In the rows, zero is written as 128.
Known rows, with every way that one mark hangs from another:
X[P[U]]: [126 151 137 107 116 165  69 144 127 128 108 106 160 144 108 105 130 168
 110 171 154 145 169 103 126]
P[D T]: [143  89 170 115 140 116 117 105 139  91 136 104 149 155 171  75 105 142
 102 110 109 137 149  90  91]
T[A P[E U V]]: [145 155  27 175 130  88 110 166 170 161 168 115  89  81 122 186 155  55
 207 130 180 106  85 155 195]
A[T[P]]: [131 128 131 116 148 131  94 206 114 109 110 131 132 129 144 151 125 162
  59 116 166 119 198 125  98]
E[D[V[P]]]: [114 139 134 105 115 182 128 101  69 112 103 156 127 127  92 121 131 155
  99 124 109 135 147 165  84]
T[A P[D U V]]: [179 151  56 130 137  62  28 135 166 143 142 107 149 128 121 139 128  66
 214 128 171 104  77 167 211]
V[P[E T[A] U]]: [ 95 107  81 104 146 106 140 135 114 189 197 120  82 107 148 176 155 113
 168 135 117 130  92 137 157]
X[P[D]]: [140 110 167 101 134 164  94 134 124 115  84  92 148 151 106  82 129 113
 101 150 135 134 166 124 114]
D[E V]: [141 168 126 138 100 227 147 142 150 101 114 149 155 122 139 156  85 179
  37 142 139 121 173 111 103]
V[P]: [110 151 151 113 116 194 120 146 111 131 107 124 112 140 117 130 143 141
  61 142 144 140 189 114  78]
E[D]: [127 126 171 134 123 166  97 113 120  88 100 155 133 135 124  69 144 157
  83 112 119 152 191 114   7]
E[D[V]]: [136 136 140 142 111 181 125 109 113  73 106 153 149 125 118  89 121 165
  93 114 118 144 160 132  59]
M[P[E V]]: [127 149 109 198 129 123 187 170 177 126 113 110  94  93 133 151 144  90
 129  93 152 123 130 117 130]
U[P[T V[D]]]: [ 96 133 180 151 124  88 210 120  83  99 110 167 152 157 117  43 123 130
 130 165  90 131 113  91 119]
P[E]: [118 126 144 167 108 179 167 149 163 103 121 112  85 114 140 121 152 114
  79 120 136 142 182  85  56]
U[P[V]]: [107 184 147 150 107 146 192 149 132  96  86 113 158 137  97  71 130 114
  98 175 151 127 154  60 119]
X[P[T[A] V]]: [111 133  76 147 186 101 176 180 116 150 157 112 126 103 138 131 132  58
 176 169 157  97 109 156 191]
U[P[E V[D]]]: [ 92 146 172 182  97 123 235 127 113 111  84 154  95 130  86  68 160  83
 138 161 103 137 118  92 110]
X[P]: [120 138 144 123 131 197 120 169 121 118  96 114 134 133 110 105 137 131
  68 162 159 135 197 119  93]
E[D[V[P[T[A]]]]]: [104 109  87  96 166 137 142 115  56 147 176 166 124 105 126 144 130 125
 141 123 101 117 101 198 132]
M[P[D E V]]: [147 120 126 178 136  91 157 135 184 122 110  96 106 114 131 131 137  68
 161  79 133 119 101 133 152]
V[P[D]]: [130 128 168  88 122 160  95 111 121 130  98 108 126 159 113 109 137 123
  87 129 126 140 159 125 101]
U[P[V[D[E]]]]: [105 169 186 147 102 153 191 127 111 127  77 200 149 153  94  84 119 144
  85 183 105 128 135 104 109]
V[D[E] P[T]]: [ 94 108 188  99 135 159 154 115  68 168 139 214 115 153 144 146 116 184
  65 141  80 132 144 154  84]
A[T[P[D[E] V]]]: [148 127 138 112 164  70 116 169 136 140 114 141 153 135 145 176  90 126
 116 113 155  85 121 154 182]
D[E V[P]]: [118 167 121 106 106 228 152 136 108 145 121 156 135 123 115 189  98 177
  45 149 134 117 157 141 132]

Rows:
[127 151 112 149 155  85 129 204 124 112 104 125 133 125 135 157 123 118
 112 120 179  99 157 133 158] : A[T[P[V]]]
[171 108  81 132  94 123  79 103 150 111 143  98 133 115 118 155 107 134
 165 107 132 124  85 140 185] : T[P[D[V] E U]]
[122  93 121  78 168 111 108 127 107 161 166 117 118 137 145 126 132  93
 135 127 114 116 113 157 145] : V[P[D T[A]]]
[114 154  98 123  91 169 145 110 121 141 139 106 110 115 107 174 133 151
 136 142 127 138 111 126 167] : D[V[P[E U]]]
[157 106  93 121 151 126 126 123 140  96 165 104 153 125 161 112  98 100
 139 120 119 111 101 144 166] : P[D[V] T[A]]
[167 149 131 119 127  84  61 111 189 153 111 135 187 152 139 150  89 163
 148 108 138 117  93 132 186] : M[P[D[E] U V]]
[162 116 103 133 102 117  86  99 172 116 123  92 151 131 128 145 112 154
 156  87 116 140  84 130 179] : M[P[D[V] E U]]
[104  69 112 145 165 108 169 127 115 138 183 155  78  88 160 116 160  92
 149  99  96 133 119 149  56] : P[E[D] T[A]]
[116  86 127 107 143  69  81 142  99 139 138 151 110 115 130 153 148 171
 151  92 122 141 130 150  94] : A[T[P[E[D] U]]]
[128 174 104  99  89 178  95 111 115 126 120 117 157 145 107 153 115 184
 110 154 140 138 134 123 164] : D[V[P[U]]]
[ 94 158 138 174 104 138 240 150 139 109 106 104 110 112  99  93 146  79
 125 160 140 126 136  59 125] : U[P[E V]]
[122  92 169  79 147 118 125 101 102 130 141 108 131 158 148 110 115 133
 106 116 101 130 136 121 118] : V[P[D T]]
[143 131 148 174 120 103 183 113 177 103 107  87  98 120 135 106 139  50
 163 111 129 121 113 102 139] : P[D E V]
[103  91 124 123 138 116 152 133 114 151 166 101 118 117 143 134 128 149
 153 150 120 132 120 106 144] : X[P[E T U]]
[121 148 120  89 105 157  81  74  78 126 116 151 159 142  92 129 126 191
 137 131 110 148 119 158 121] : E[D[V[P[U]]]]
[143 168 143 150 110 106  80 121 154 157  96 202 166 153 127 146 115 189
 126 122 120 133 106 152 146] : M[P[U V[D[E]]]]
[159 139 120 103 145  19  58 142 137 119 114 101 170 155 135 141 109 136
 182 113 156 109  99 136 214] : A[T[P[D U V]]]
[143 113 115 116 107 140 120  99 133 126 118  72 143 124 100 128 117 122
 178 150 125 131  86 135 201] : X[P[D[V] E U]]
[160 151  54 122 126 139  16 169 155 142 151 134 139 116 130 151 141 135
 127 141 175 129 147 144 131] : T[A P[U]]
[131 117 103 185 132  98 161 133 115 122 135 152  76  84 111 141 156  72
 169  96 139 115 118 161  90] : T[P[E[D] V]]
[162 143 139 138 139 115 116 136 176 140 104 141 162 137 141 148  95 128
 109 100 139 109 119 141 150] : M[P[D[E] V]]
[ 99 112 150 103 111 132 108  82  97 159 136 147  96 126 100 132 170 151
 151 117  97 157 125 140  73] : V[P[E[D] U]]
[122 143 134 165 112  79 145  82 147 121 131 133 110 117 118 107 152 115
 203 112 117 143 101 117 104] : P[E[D] U V]
[110 129  88  79 149 115  86 135 108 173 179 129 130 133 149 152 139 145
 141 147 131 130 113 137 155] : V[P[T[A] U]]
[101  71 117 137 152 136 208 112  61 120 158 137 109  88 118 128 120 126
 154 122  88 122 108 165 117] : X[P[E[D[V]] T]]
[169 113  91 103 147 159  45 161 154 162 143 155 133 117 137 168 116 106
  89 125 156 103 139 173 125] : T[A P[D[E]]]
[132  98 144 166 147  61 212 102 153 108 153  92 103 119 164 109 119  64
 181 103 109 115  87  99 155] : P[D E T V]
[130 168 175 171 112 150 156 129 140 123  90 201 127 145 129 119 123 134
  95 149 122 128 143 133 102] : P[V[D[E]]]
[120 101 160 112 120 153 145 111 129 146 120 100  80 132 114 133 154  90
 117 111 114 140 136 127 106] : V[P[D E]]
[113  76 148  84 129  79 129  74 116 162 174  95 110 145 146 138 128 139
 175 113  90 141  83 114 155] : V[P[D E T U]]
[115 104 131 138 120 108 147 113 148 124 170 111 115 123 173 126 127 166
 137 118 114 144 129  71 109] : P[E T U]
[151  97 161  95 129  86  63  79 150 101 145 101 180 170 170  81  99 178
 140 116 107 147 121  82 122] : P[D T U]
